Every row comes from one small tree of marks. The marks that hang from a mark follow it in brackets, in the order of their numbers. Every link used is in the known rows. Which tree was each row made from?
Known rows
J_893(J_985(J_981(J_47))): [-1.63  2.08  2.59 -2.68 -0.34 -0.95  2.92 -0.52  1.37  2.20  0.83 -0.19
  0.92  1.18  0.89  2.20 -2.40 -2.70 -1.62]
J_554(J_796(J_981(J_47(J_893)))): [-2.27  3.82 -1.57  1.37  2.41  0.82  3.90 -2.33 -0.49 -2.37  2.30 -1.16
  3.09  2.71  5.72 -0.49 -1.51  0.04 -1.22]
J_985(J_893(J_47)): [-0.62  2.45  1.43  3.44 -0.52 -1.46  3.78 -1.02  2.42 -0.26  0.14 -1.06
 -0.26  0.84  2.71  1.87 -1.86 -2.34 -2.22]
J_796(J_554 J_981(J_47 J_985(J_893))): [-2.69  0.68 -0.31  3.67 -0.83 -2.38  5.49  0.43  3.09  1.05 -1.80 -0.30
  0.44  1.29  6.12  2.99 -3.86 -0.64 -1.90]
J_985(J_47(J_981) J_893): [-1.22  0.02  4.15  3.78  0.71 -5.36  4.13 -0.48  3.73 -1.40 -0.35 -1.07
  0.93  1.41  4.64 -0.12 -4.63 -1.24  1.52]
J_796(J_981(J_985)): [-0.97 -0.16 -1.97 -1.16 -0.13 -1.97  1.30  0.98  1.32  1.20 -0.58  3.35
  1.26  0.28  2.30  1.87  0.63 -0.03  0.14]
J_796(J_554 J_981): [-2.07 -2.28 -5.18  4.14 -0.28 -0.72  2.37 -0.18  0.56 -1.43  0.91  0.81
 -0.06  0.41  3.78 -1.19  1.69 -0.52  0.13]
J_554(J_796(J_981(J_47(J_893 J_985)))): [-3.21  3.19 -0.46 -3.09  5.12  1.16  4.05 -2.52  1.79 -2.38  1.90 -0.45
  3.97  3.00  6.53 -1.80 -2.73 -0.10 -0.79]
J_47(J_981): [-0.71 -0.52 -0.91  1.03  2.13 -0.40  1.05  0.55  1.23 -0.71  2.50  1.06
  0.81  0.96  1.98 -2.31 -1.66 -0.42  1.86]
J_796(J_554 J_981(J_47(J_893 J_985))): [-3.50  0.70 -2.48  0.83  4.47  1.80  5.12 -2.07  2.41 -1.46  5.14 -1.49
  2.15  3.33  6.08 -3.00 -3.61 -1.92 -0.57]
J_796(J_981): [-0.60 -0.67 -3.23  0.95 -0.33 -1.05  1.57 -0.11  0.97 -1.28  1.09  1.00
  0.76  0.36  2.26 -0.47  2.22  0.37  0.70]
J_554(J_796(J_981)): [-1.63  0.37 -3.26  0.21  0.40 -1.40  1.41 -0.65  0.09 -2.29 -2.39  1.86
  1.79  0.08  4.32  0.04  2.49  1.32 -0.01]
J_47(J_985): [-0.83 -0.55  1.04 -4.42  2.85  0.35  0.14 -0.24  2.32  0.01 -0.32  0.72
  0.94  0.15  0.95 -1.25 -1.16 -0.16  0.57]
J_893(J_985): [-0.86 -0.04  3.31 -3.06 -0.17  0.32  0.79  1.24  1.12  1.93 -0.36  2.34
  0.63  0.02  0.72 -0.15  0.18 -2.20 -0.83]
J_554(J_796): [-1.12  1.04 -0.08 -0.61  0.72 -0.36  0.02 -0.59 -0.97 -1.00 -3.30  0.77
  1.02 -0.37  2.01  0.54  0.16  0.70 -0.72]
J_554(J_796(J_981(J_985))): [-2.08  0.95 -2.05 -1.89  0.63 -2.34  1.25  0.32  0.33  0.17 -3.95  4.10
  2.26 -0.05  4.29  2.36  0.84  0.76 -0.51]
J_796(J_554 J_981(J_985)): [-2.35 -1.69 -4.07  2.05 -0.26 -1.65  2.37  0.76  0.86  1.11 -0.59  3.01
  0.51  0.39  3.67  1.10 -0.02 -1.01 -0.24]
J_47(J_893(J_985(J_981))): [-1.48 -0.26  1.46 -0.37  1.04 -1.10  3.17  1.21  0.31  1.73  2.75  3.84
  1.38  2.06  1.48 -0.52 -2.36 -3.44 -0.19]

Write each row's tree
[-2.83  1.11 -2.69  1.41  0.02 -0.53  3.40 -0.79  0.98  1.26  0.67 -0.50
  0.86  1.12  4.18  2.22 -2.06 -1.24 -1.67]
J_796(J_554 J_981(J_47 J_985))
[-3.07 -0.38 -0.35  1.11  1.96 -1.25  5.83 -0.68  5.04 -1.52 -0.70 -1.81
  0.95  1.49  7.14 -0.67 -3.41 -0.27 -1.03]
J_796(J_554 J_981(J_47(J_985(J_893))))
[-2.43  0.52 -3.78  3.60  0.02  0.32  3.54 -1.92  0.79 -1.23  2.23 -2.82
  0.32  1.31  4.24 -0.08 -0.40 -0.63 -1.24]
J_796(J_554 J_981(J_47))
[-0.97  1.84  4.86 -2.89  2.15 -0.47  3.39 -0.63  4.66 -0.04 -1.55 -2.50
  0.91  1.08  3.35  0.58 -5.03  0.21 -1.18]
J_981(J_47(J_985(J_893)))
[-0.94 -1.65  1.42 -1.37  1.46 -4.03  3.37  1.00  4.27 -0.06 -2.91  2.07
  0.49  0.48  2.72  0.66 -3.50 -0.01  0.86]
J_47(J_985(J_893 J_981))
[-2.16 -2.24 -1.65  4.15 -1.07 -3.46  4.49  2.27  2.85  0.83 -3.11  3.14
 -0.07  0.40  5.75  2.00 -1.93 -0.43 -0.59]
J_796(J_554 J_981(J_985(J_893)))
[-2.32  1.86 -0.81 -2.17  5.31  0.43  2.92 -1.85  3.97 -0.80  4.55  0.64
  1.93  1.84  3.70 -2.57 -2.80 -3.45  0.36]
J_893(J_47(J_981 J_985))
[-1.31  2.12  4.29  0.30  1.22 -2.83  2.22 -1.34 -0.05  1.75  1.33  0.32
  1.82  2.20  1.57  2.16 -4.69 -2.94 -0.32]
J_981(J_985(J_47(J_893)))
[-0.67  2.73  4.92 -0.49 -0.55 -1.53  3.03  0.64  2.48  2.54 -2.68 -1.00
  0.47  0.83  2.38  4.11 -5.49 -0.08 -2.10]
J_981(J_47 J_985(J_893))
[-3.70  1.01 -0.29  2.30  1.49  1.69  5.79 -0.50  1.16  0.38  5.07 -0.04
  1.91  3.19  5.90 -1.78 -2.13 -3.84 -2.03]
J_796(J_554 J_981(J_47(J_893(J_985))))
[-1.05  2.98  2.54  1.33 -0.33 -2.35  3.75  0.10  2.57  2.27 -1.42  1.13
  0.32  0.78  2.66  4.20 -3.35 -2.84 -2.77]
J_981(J_985(J_893(J_47)))
[-2.65  1.99  0.80 -1.16 -0.02 -5.28  2.29 -2.11  0.75 -0.32 -4.34  1.84
  2.81  0.34  4.98  3.69 -0.40 -0.68 -0.68]
J_554(J_796(J_981(J_985(J_47))))
[-2.48  1.48  3.17  0.99 -0.79 -7.26  4.44 -0.81  2.72 -0.57 -6.68  1.82
  2.31  0.42  6.92  4.44 -2.07 -0.09 -0.82]
J_554(J_796(J_981(J_985(J_47 J_893))))
[-1.86  2.94 -0.74  0.26  2.62 -0.82  2.56 -0.62  1.96  1.68  3.46  2.18
  1.43  1.47  2.63  1.14 -3.33 -3.68 -0.62]
J_893(J_47(J_981(J_985)))
[-2.89  2.70 -0.69 -4.78  3.46  0.11  2.67 -2.61  2.62 -2.20 -1.32 -0.90
  3.03  1.07  5.64 -0.17 -0.68  0.91 -0.91]
J_554(J_796(J_981(J_47(J_985))))
[-1.59  2.83  2.82 -3.36  4.69  2.62  2.70 -1.88  1.78 -0.13  4.29 -2.27
  2.24  2.99  2.28 -1.75 -5.23 -1.48 -0.71]
J_981(J_47(J_893 J_985))
[-2.69  1.12 -3.62  5.34  1.70  1.37  4.82 -1.85  0.07 -1.46  5.46 -2.21
  1.20  3.19  5.19 -1.65 -2.47 -1.66 -1.03]
J_796(J_554 J_981(J_47(J_893)))
[-1.26  2.17  1.72  0.41 -0.74 -2.72  4.54  0.55  3.54  1.15 -1.69 -0.04
  1.24  1.17  4.69  3.60 -3.21  0.32 -1.52]
J_796(J_981(J_47 J_985(J_893)))
[-0.46  1.64  1.59  2.53 -1.10 -3.29  4.15 -0.49  2.23  0.13 -1.35 -2.23
 -0.20  1.06  2.24  3.02 -4.34 -0.04 -1.01]
J_985(J_893 J_981(J_47))
[-1.87 -0.26  2.55 -0.31  3.71  0.89  3.17  1.86  1.62  0.96  5.33  3.83
  2.47  2.76  3.76 -4.06 -3.35 -3.43  1.06]
J_47(J_893(J_985) J_981)
[-2.42  3.70 -0.60 -2.42  0.80 -1.29  2.42 -1.47  0.57  0.39 -2.55  0.47
  2.68  0.74  4.62  3.49 -1.23  0.58 -1.88]
J_554(J_796(J_981(J_47 J_985)))
